Each row was made from one path, in order. Every step used is in the known rows, and no mark comes twice. Write each row's path.
In the rows, zero is written as 128.
Known rows:
fefi naku fadu tilila podevol bupeg: [104 117  59 151 143 132 108 150 119 110 126 106 116 123  87  97 164  80
  76 141 111  92 190 165 157 178  68 109 125  90 114 132 106 178 162 220
 122]
givov naku tilila: [115 130  65 132 145 117 122 180 155 125 168 162 121 130 108 143 163 120
 122 139 113  84 161 137 152 114 106 127 134  99 115 101 104 160 132 155
 121]
tilila naku fefi bupeg: [118 161  93 173 121 131  90 135 149 114  79 164 118  88  55 114 104 154
 108 148 113 150  85 149 161 126  45 138 113 120 141 109  98 102 177 173
  73]
fozo podevol tilila fadu givov: [146  79  84 133 114 105 115 143 121 140 163  87 120 103 149 137 144 104
 155 123 119  94 175 134 190 184  80  97 124 141  94 126 159 155  79 218
 157]
fadu naku givov: [124 138  90 166 145 146 124 141 142 106 141 141 113  78  90 122 123 107
  85 148 107 126 121 148 180  97  75 114 116 150 138  96  71 103 115 161
 128]
fafet naku tilila: [141 134  97 134 133 125 107 161 158 117 170 127 131 138 102 121 198 137
  88 123 114 134 133 165 130 165 119 111 145 105 115 112 122 127 141 176
 124]
bupeg naku fafet: [137 164  92 129 166 166 128 128 118 102 146 151 126 142 116 119 160 116
  74 157 118 140 113 175 164  87 117 160 108 129 154 128 149 145 175 141
 136]
naku tilila podevol: [109 146 114 103  96  69 120 158 134 106 169 105 110 146 116 125 179 126
 133 135 118  99 145 142 123 187 107 103 120  82 109  99 117 153 136 175
 138]
fadu tilila podevol bupeg naku givov: [124 146  67 136 125  89 101 170 126 108 144  61  98  98  79 100 171  60
 116 130 113 122 162 179 104 132  74 114  93  80 112  98  94 147 151 202
 133]
naku tilila: [117 125  95 114 109  98 116 149 145 111 149 132 131 143 125 135 176 145
 102 137 117  96 153 134 141 160 123 124 139  87 108 116 123 154 117 162
 125]
givov naku tilila podevol: [109 144  81 124 136  93 127 188 146 125 182 141 105 131 100 134 161 107
 146 140 115  84 157 144 140 134  93 111 118  94 115  88 101 158 148 167
 133]
givov naku fadu tilila podevol: [110 131  35 158 183 116 127 187 138 128 151 121 108 103  98 122 184  65
  99 132 108  95 176 155 156  94  77  91 122 106 108  93  77 154 122 183
 136]
tilila naku: [133 116 115 149 121 143 125 132 135 109 113 153 118  94  99 107 115 138
 145 126 114 154 119 140 171 106  88 121 117 138 138 108 131 107 138 156
 104]
tilila naku fefi bupeg podevol: [106 175  92 168  93 125  86 145 153 118  78 153 111  88  44 112 119 158
 107 151 115 160  92 137 147 160  38 149 100 104 142 113  89  92 184 187
  76]
tilila podevol fozo: [ 98 136 194  93 105  91 150 140 105 138 145  85 106 130 116 109 122 103
 172 122 132 152 119 139 126 164 119  94 106 121 111 125 139 134 129 134
 165]
givov naku fefi: [109 164  74 165 170 141 113 175 161 141 125 167 122 117  87 141 126 116
 118 149 113  99 125 131 132 100  77 131 127 131 129 104  88 138 145 136
 109]
tilila fadu naku: [128 149  91 166 134 150 130 156 136 123 139 129 128  72 102 143 144  91
 107 124  99 140 116 116 177 103  70  88 137 149 120  98 104 112  98 170
 140]
bupeg podevol tilila naku givov: [124 105  91 148  44 131 104 148 153  92 120  92 105  96 103 117 187 142
 113 120 115 150 162 145 154 190  60 133  89 111 133  92  99 111 128 219
 121]
bupeg podevol: [106 161 131 118  76 116 123 147 136 135 129 104 114 127 111 128 158 133
 123 132 133 148 142 105  96 194 118 143 100  97 134 132 109 107 141 157
 132]
fafet naku fefi: [132 167 106 166 157 151  97 157 163 128 126 132 132 126  80 118 161 134
  84 133 114 150  93 161 108 151  91 115 138 138 128 114 106 104 154 155
 114]
naku fefi: [109 166 106 155 138 131 104 142 152 126  95 138 131 129  97 132 133 139
  96 149 115 116 105 129 113 144  87 126 130 127 128 119 103 127 136 136
 111]
naku tisiv: [129 156 139 123 158 164 116 138 147 113  82 127 129 115 123 136 132 118
  85 111 114 149 132 145 130 153 108  97 142 148 140 145 110 135 119 110
 119]
fefi tisiv: [113 129 132 131 154 177 109 106 150 123  93 166 124 138  97 118 115 103
 125  99 134 141 122 115  97 153 133 107 128 116 144 153 103 135 122  99
 105]
fefi bupeg podevol tilila: [126 146 103 129  48  90  89 130 131 129 114 103 111 119  93 138 151 145
 110 127 143 142 130 137 125 204  87 177  99  76 130 130 107 125 185 193
 100]
fozo podevol: [128 125 127 105 132  96 128 138 115 160 148 130 118 136 141 126  97  94
 156 143 147 114 145 119 131 189 132 124 106 117 103 145 160 135 126 156
 142]
bupeg naku tilila: [113 129  71 133 127 148 100 149 132  99 169 153 126 149  86 113 192 142
  83 138 117 115 146 166 170 132 114 127 125  78 123 129 134 175 157 175
 136]
podevol tilila naku: [158  73 105 151  90 129 110 126 141  85 116 124 119 100 127 123 154 136
 144  99 115 137 143 156 189 130  74 123 117 135 131  87 143 139 133 196
 103]
fafet naku: [148 138 120 144 148 148 117 146 143 132 153 124 128 126 104 116 157 125
 109 117 124 158 114 160 118 139 124 114 135 138 130 122 127 106 150 149
 129]
fozo podevol tilila naku: [153  83 108 120 103 100 115 138 125 126 137 127 110 115 139 122 116 103
 170 120 137 120 159 143 178 193  90 119  99 122 104 113 171 143 130 210
 121]
fafet naku fadu tilila podevol: [132 137  65 161 169 124 110 169 140 118 154  87 116 110  92  99 219  82
  68 115 108 144 146 183 134 149  91  74 133 112 107 105  95 122 127 201
 141]
givov naku fadu tilila: [113 117  23 165 188 134 125 181 145 129 138 139 121 100 106 129 185  76
  82 132 106  94 182 151 166  79  86 105 134 111 108 105  81 154 105 173
 126]
fozo podevol bupeg naku fefi: [130 140 104 120 139 124 106 142 126 159 144 133 118 133  90 116  92  75
 151 159 137 101 143 150 126 206  95 145  85  82 108 162 178 161 173 181
 120]
podevol bupeg naku: [143 122 112 132 129 163 116 125 129 129 142 127 127 124  85 115 121  96
 141 135 125 119 138 168 132 137 107 158  99  85 133 153 168 160 184 155
 113]
naku fefi tisiv: [ 97 166 112 158 159 170  88 124 168 123  68 168 130 138  74 124 123 120
  94 125 121 123 100 121  90 167  93 110 131 118 143 138  85 131 128 114
  92]

Write each row's path:
[122 101  88 148  57 132 111 144 148  96 117 100 111 103 107 119 202 132
 111 116 116 145 168 139 169 199  64 125  95  98 129 103 117 126 129 226
 118]
bupeg podevol tilila naku fadu
[121 122  63 141 148  99 122 153 127 115 127  70 114 103 108 109 193  59
  97 129 108 103 176 164 135 151  80  91 113  80  99 113 104 154 116 201
 132]
naku fadu tilila podevol bupeg
[109 171  58 167 116 115  88 175 163 138 116 148 113 111  65 148 144 126
 106 147 123 107 126 140 135 155  47 161 107  98 133 101  77 137 181 182
  93]
givov naku fefi bupeg podevol tilila
[109 184  93 160 125 113  84 131 145 137  85 143 130 123  70 135 115 149
  85 158 124 122  85 141 118 151  72 155 124 103 130 129  92 121 174 148
  89]
naku fefi bupeg
[149  89 114 108 108  88 117 137 120 139 147 114 117 137 158 135 124  96
 158 124 144 103 163 136 150 208 115 124 107 117  98 127 173 157 122 191
 138]
fozo podevol tilila
[136 176  83 133 140 135 103 117 111 121 129 154 121 131  86 124 130 131
  68 165 134 149  92 179 163 108  99 187 106 100 152 145 126 136 214 150
 109]
fefi bupeg naku fafet
[112 139  67 178 186 142 113 157 149 133 155 133 116  84  78 126 126 160
 129 155  95  77 144 134 181  70  66 119 139 162 146 125  75 133 107 153
 124]
fadu givov naku fefi
[ 84 144 175  96  64 112 140 147 128 149 121  94 116 124 109 121 152 131
 127 127 132 171 146 104 113 198 132 132 101  98 115 149 126 117 117 148
 153]
bupeg podevol fozo
[144 160  71 138 148  94 122 160 134  92  98 118 113  85 120 114 164  95
  85 135 101 149 140 151 145  75  87 134 117 129 131  85 103 108 130 184
 101]
fadu tilila naku fafet
[135 140 127 144 147 174 113 139 149  96  76 150 119  84  94 115 119 131
 110 111 103 171 123 153 173 127  72  95 126 154 148 121 115 112 131 142
  97]
tilila naku tisiv
[146  88  95 123 100 102 117 148 123 142 148  98 123 120 157 143 143  82
 148 118 131 110 163 132 162 204  92 100 118 126  86 116 170 156  98 208
 152]
fozo podevol tilila fadu
[120 148  63 161  52 113  86 146 141 118 120  99 110  78  73 140 164 124
  75 136 119 147 126 148 163 181  37 151 100  93 127 104  71 110 155 225
 115]
fefi bupeg podevol tilila fadu naku givov
[123 155  96 136 130 106 123 155 149 102 156 160 117 102  97 135 153 119
  99 137 108 105 132 127 173 134  95 119 128 104 125 100  99 135 132 175
 113]
fadu naku tilila
[118 123  72 160  50 132 109 163 154 103 136  79 112  83 105 141 204 111
  89 119 105 141 158 130 158 188  48 116 102 117 123  84  85 115 103 229
 143]
bupeg podevol tilila fadu naku givov
[115  85  66 167 174 158 128 118 127 118 148 104 129  97 115 111 177 148
  84 144  97  89 169 152 213 105  90  91 146 141 127 150 101 146  70 170
 146]
naku fadu givov
[116 147  47 148 107 132  82 142 126 120 146 144 130 122  60 127 169 142
  73 144 120 132 118 169 175 138  80 144 129  66 116 137 117 160 180 191
 120]
fefi bupeg naku tilila fadu
[122  91  77 158  71 135 109 140 146  94 132  88 107  85  98 113 203 153
 116 119 104 129 178 141 192 180  54 118 102 112 135 111 104 126 111 234
 124]
bupeg podevol tilila naku fadu givov
[107 181  50 165 103  84  77 175 153 110  76 116 105  74  52 111 163 126
  80 136 108 157 130 134 121 139  49 136 108  82 123  94  64 102 158 217
  80]
fadu tilila naku fefi bupeg podevol
[124  92  80 166 141 166 128 129 137 103 108 151 124  92  98 100 152 126
 105 133 103 139 142 156 209 108  70  99 122 130 129 114 121 120 116 178
 111]
tilila naku fadu
[111 145 119 137 154 186 102 137 133 106  91 151 126 133 100 118 117 134
  64 127 118 135 152 147 154 172  93 112 149 150 146 155 108 163 162 148
 114]
fefi naku tisiv
[ 94 118  67 145 157 146 114 156 111 108 148 105 116 120  77  91 207  83
  67 126 111 141 161 184 185 119  94  83 116  85 105 134 120 174 127 194
 165]
bupeg naku fadu tilila podevol fozo
[152  58  79 164  89 145 105 130 147  76 115 113 118  90 120 116 163 139
 116 112 105 131 151 175 198 122  54 120 115 144 129  76 118 132 113 209
 113]
podevol tilila naku givov
[149  46  65 174 118 152 111 120 141  79 129 110 120  80 118 112 184 149
 115 111  95 112 169 172 243 116  49 101 130 145 128 100 125 150  97 222
 115]
podevol tilila naku fadu givov
[129 153 103 135  59 118  81 136 144 110  83 115 107  94  77 133 147 146
  97 117 129 168 125 153 149 204  55 155  99  92 143 129  98 117 186 198
  85]
fefi bupeg podevol tilila naku tisiv
[123 143  87 140  44 101  91 139 134 130 114  92 118 106  91 146 164 135
 105 125 131 149 127 134 136 200  69 159 106  81 123 121 106 124 165 205
 113]
fefi bupeg podevol tilila fadu
[137 103  72 175 187 173 117 135 142 122 168 106 131 101  92 102 196 140
  73 130  99 126 146 179 190 122  94  86 151 150 128 140 104 119 102 182
 144]
fafet naku fadu givov
[112 127  70 145 159 106 123 168 139 120 199 114 101  95  89 120 155 153
 150 146  96  66 170 144 188  97  79 104 133 131 131 114  83 153 110 176
 142]
fadu givov naku tilila podevol
[ 96 163  82 167 170 208  77 130 152 111 103 181 127 145  45 105 147 119
  75 129 121 137 104 155 127 136  89 116 120 103 147 148 106 156 165 137
 109]
bupeg naku fefi tisiv
[163 120  82 154 114 131 128 144 144  90 132 107 127  86 147 158 183  93
  94 116  98 125 131 149 196 118  58 118 130 155 126  73 129 138 108 204
 130]
podevol tilila fadu naku fafet
[145  57  73 141 128 116 115 131 125 120 151 113 111  95 131 110 141 116
 147 128 117  96 183 155 229 176  69 100 110 132 107 125 155 153  95 233
 134]
fozo podevol tilila naku fadu givov
[120 115  67 154  73 128 113 171 150 120 156  76 110  87 109 143 203 133
 127 113 106 121 178 122 163 170  59 120 114 124 127 101  96 131  99 220
 144]
bupeg podevol tilila fadu givov naku
[117 145 103 171 129 149 106 142 155 108  87 159 121  95  75 111 120 148
 120 141 104 144 101 140 161 119  56 118 118 139 138 100 109 106 146 165
  89]
tilila naku fefi
[142 121 114 106 133 127 118 135 115 160 160 130 117 133 106 113  92  68
 169 147 145 107 154 150 133 196 114 147  83  84 106 166 188 163 168 176
 131]
fozo podevol bupeg naku
